Known rows, with every step that occurs
tovog sinet zafin: 2 -2 1 -1 -3 6 17 -1 5 4 -2 -4 -9 -2 10 5 -2 1 1 -2 6 16 -3 -3 -9 -6 0
tigar tovog: 4 -5 -1 -4 -1 3 -8 -2 0 0 2 -4 -6 -1 2 5 4 2 1 6 3 6 -5 -2 -5 -17 -4
zafin sinet morak tovog tigar: 18 -5 0 -3 -3 4 16 -5 4 -1 -3 -6 -3 -6 -5 6 4 6 5 11 5 28 -2 -6 -19 18 -2
tigar tovog morak danan: 10 -3 -3 -5 -4 3 -4 0 -4 -3 1 -6 0 -2 -9 4 4 5 1 4 10 6 1 -5 -6 -12 0
tovog morak losa tigar: 10 3 3 -4 1 5 -9 -1 -2 8 -1 -7 -8 -1 -16 6 10 2 -3 2 18 -14 8 3 -4 8 -5
sinet tovog morak losa: 20 1 -2 -6 -1 5 -7 -1 1 3 -6 -5 -11 -4 -10 7 4 -7 -7 -2 11 4 3 2 7 -12 4
morak danan zafin sinet tovog tigar: 10 -4 -10 2 -5 3 23 -2 -1 -6 -7 -4 -2 0 -4 3 -2 2 4 0 5 41 -2 -10 -6 -1 2
danan zafin sinet tovog morak losa: 10 0 -6 5 -3 7 7 -4 7 1 -6 -6 -16 -1 -14 6 2 -4 -5 -4 8 22 3 -4 6 -14 2
morak danan zafin: -3 -5 -3 2 -2 3 0 1 -6 -5 -5 -3 0 -2 -1 1 3 2 6 -1 3 17 -6 -7 -9 0 -1
danan zafin sinet: -6 -5 -3 8 -3 6 14 -3 5 0 -3 -3 -11 -1 -2 4 2 3 3 0 2 17 -3 -7 -5 -5 -7
zafin sinet: -1 -5 -4 5 -4 5 14 -3 3 4 -1 -3 -10 -2 0 7 3 1 -1 0 5 4 -2 -2 -7 -6 -8
morak losa tigar tovog: -2 1 2 -5 1 2 -20 -3 -4 4 5 -8 -6 3 -8 4 10 -1 0 6 10 -5 -1 3 -10 -8 -6
danan morak: 9 -4 1 -2 -3 4 10 0 2 3 -5 -3 -7 -6 4 8 4 0 -3 0 12 -3 -1 3 1 2 -2
losa tigar tovog morak: 8 0 -3 -7 1 4 -8 -1 0 2 5 -6 -4 1 -13 5 8 9 1 9 14 -9 6 -3 1 -11 -5
losa tigar tovog morak danan zafin: 1 0 -6 -3 0 3 -8 0 -4 -5 3 -7 3 3 -17 1 7 10 6 8 13 10 3 -9 -5 -7 -3
losa tigar: -1 -2 -2 -3 2 3 -2 0 -2 4 1 -4 -4 0 -4 4 8 4 2 5 10 -10 1 -2 -6 1 -9
sinet morak tovog: 11 -5 -1 -7 1 3 -8 -1 2 -2 -3 -5 -1 -7 -3 4 6 0 6 11 -1 13 -7 -3 -14 6 -1
morak danan zafin sinet tovog: -3 -5 -13 5 -5 3 14 -1 0 -6 -5 -4 -4 1 -4 3 -1 -3 3 -1 1 29 -6 -9 -6 -17 0
tigar tovog sinet: 9 -3 1 -6 -2 4 -2 -4 3 5 3 -4 -12 -2 7 4 0 5 0 5 5 14 -5 -3 -12 -18 -5
losa morak tovog tigar: 11 -4 3 -4 3 1 0 -2 -9 1 -5 -6 1 -3 -1 -2 6 12 3 11 7 10 2 -9 -8 3 2
danan zafin: 0 -5 -1 2 0 5 -2 0 2 -1 -4 -2 -7 -3 0 3 4 2 4 0 2 13 -4 -5 -2 -3 -3
morak tovog sinet zafin: -5 -3 6 -1 -2 5 9 -2 3 2 -2 -6 -7 -5 10 3 -1 7 3 5 1 18 -7 -5 -10 -10 4
sinet morak losa tigar: 13 2 -3 -8 2 3 -12 -1 -1 5 1 -7 -3 -1 -13 6 10 -6 4 4 11 1 -1 3 -19 20 -5
tigar tovog morak danan zafin sinet: -1 -3 -7 6 -5 5 11 -2 1 -5 1 -6 -3 1 -13 3 2 7 3 2 7 23 1 -10 -8 -14 -2

Rows
13 -5 0 0 -1 4 15 -5 6 -4 -5 -5 -4 -6 -8 3 4 9 8 9 2 43 -4 -10 -17 19 -1
danan zafin sinet morak tovog tigar
24 -3 -2 -8 -2 5 7 -1 7 6 -2 -2 -10 -5 1 5 -1 -2 3 3 6 20 -5 -3 -20 8 -5
tovog sinet morak
8 -3 -11 4 -3 6 14 -2 9 -2 -5 -3 -13 -2 -10 7 0 1 -2 0 6 22 2 -9 10 -18 1
danan zafin sinet tovog morak
-3 -4 0 -1 3 0 -9 -1 -7 1 -2 -6 0 -3 0 -1 6 5 2 11 2 -1 -3 -7 -7 -10 0
losa morak tovog
-9 -4 -11 9 -2 2 14 -1 -6 -3 -3 -6 1 4 -7 -2 2 4 5 1 4 17 -2 -13 -14 -5 -4
losa morak danan zafin sinet
13 -3 -6 -7 -4 3 0 -2 3 -4 1 -5 -1 -2 -3 1 0 2 9 5 2 42 -10 -8 -27 -1 -1
tigar tovog sinet morak danan zafin
0 -6 -4 3 -1 4 5 -3 8 -4 -3 -5 -4 -5 -7 3 4 3 9 9 -3 30 -8 -9 -17 3 -2
danan zafin sinet morak tovog
14 1 4 -5 -2 5 -14 -3 0 4 1 -7 -10 -2 -10 6 7 0 -5 2 11 3 4 2 -1 -11 0
tigar tovog morak losa
5 3 5 -7 -1 3 -14 -5 0 9 5 -7 -11 3 -3 3 5 2 -1 6 11 2 -2 2 -18 -7 -7
morak losa tigar tovog sinet
12 -3 -2 -6 -1 5 -5 -1 2 1 1 -5 -7 -3 -7 6 5 6 -2 5 10 2 3 -3 2 -15 -1
tigar tovog morak
6 2 4 -3 -1 3 -2 -2 -1 6 -3 -6 -7 -2 -4 7 10 -3 -4 0 18 -15 2 9 -5 12 -5
danan morak losa tigar
11 -4 -9 0 -3 5 16 -2 6 2 -1 -4 -7 -3 -6 8 3 -4 3 3 5 15 -3 -3 -16 6 -7
zafin sinet morak
5 0 -6 -6 -1 3 -7 0 -7 -1 5 -7 3 2 -16 3 7 7 3 8 15 -5 5 -4 -7 -7 -4
losa tigar tovog morak danan
12 -3 -10 -2 -2 4 2 2 -1 -6 -7 -4 -3 -3 -10 3 0 0 2 -1 7 22 0 -8 5 -12 5
sinet tovog morak danan zafin
7 1 -6 0 -1 4 3 -4 3 6 2 -7 -6 0 -15 7 9 -5 2 4 11 5 0 2 -22 17 -10
zafin sinet morak losa tigar
5 0 -1 -7 0 3 -4 -3 1 7 7 -5 -9 2 0 3 3 7 2 10 10 3 -3 -3 -14 -13 -9
losa tigar tovog sinet
9 -4 -8 -3 -2 3 0 2 -2 -6 -5 -4 4 -4 -7 2 4 -2 10 1 2 30 -7 -7 -18 11 -1
sinet morak danan zafin
21 -3 -7 -6 -1 5 2 0 4 1 -5 -3 -9 -4 -6 7 2 -2 -3 1 10 5 4 -3 11 -16 4
sinet tovog morak
-4 4 2 -4 -1 4 -1 -5 0 5 6 -9 -8 4 0 4 3 3 0 3 10 10 -1 1 -15 -10 -1
morak losa tigar tovog sinet zafin
23 1 1 -10 -3 3 -10 -5 5 6 3 -7 -11 -3 -3 5 3 -6 1 4 6 24 -7 1 -25 0 -2
tigar tovog sinet morak losa
8 -2 -4 4 -3 5 7 -4 7 1 -3 -6 -10 -2 -11 6 5 -7 2 -2 3 29 -4 -2 -17 13 -4
danan zafin sinet morak losa
0 -2 -1 -3 -3 5 10 -3 5 1 3 -6 -8 -1 9 4 -1 4 2 2 4 22 -5 -5 -10 -19 2
tigar tovog sinet zafin
-2 -4 -18 5 -2 1 14 -1 -5 -5 -5 -6 1 4 -7 -1 -1 -1 3 2 2 25 -3 -13 -6 -20 2
losa morak danan zafin sinet tovog
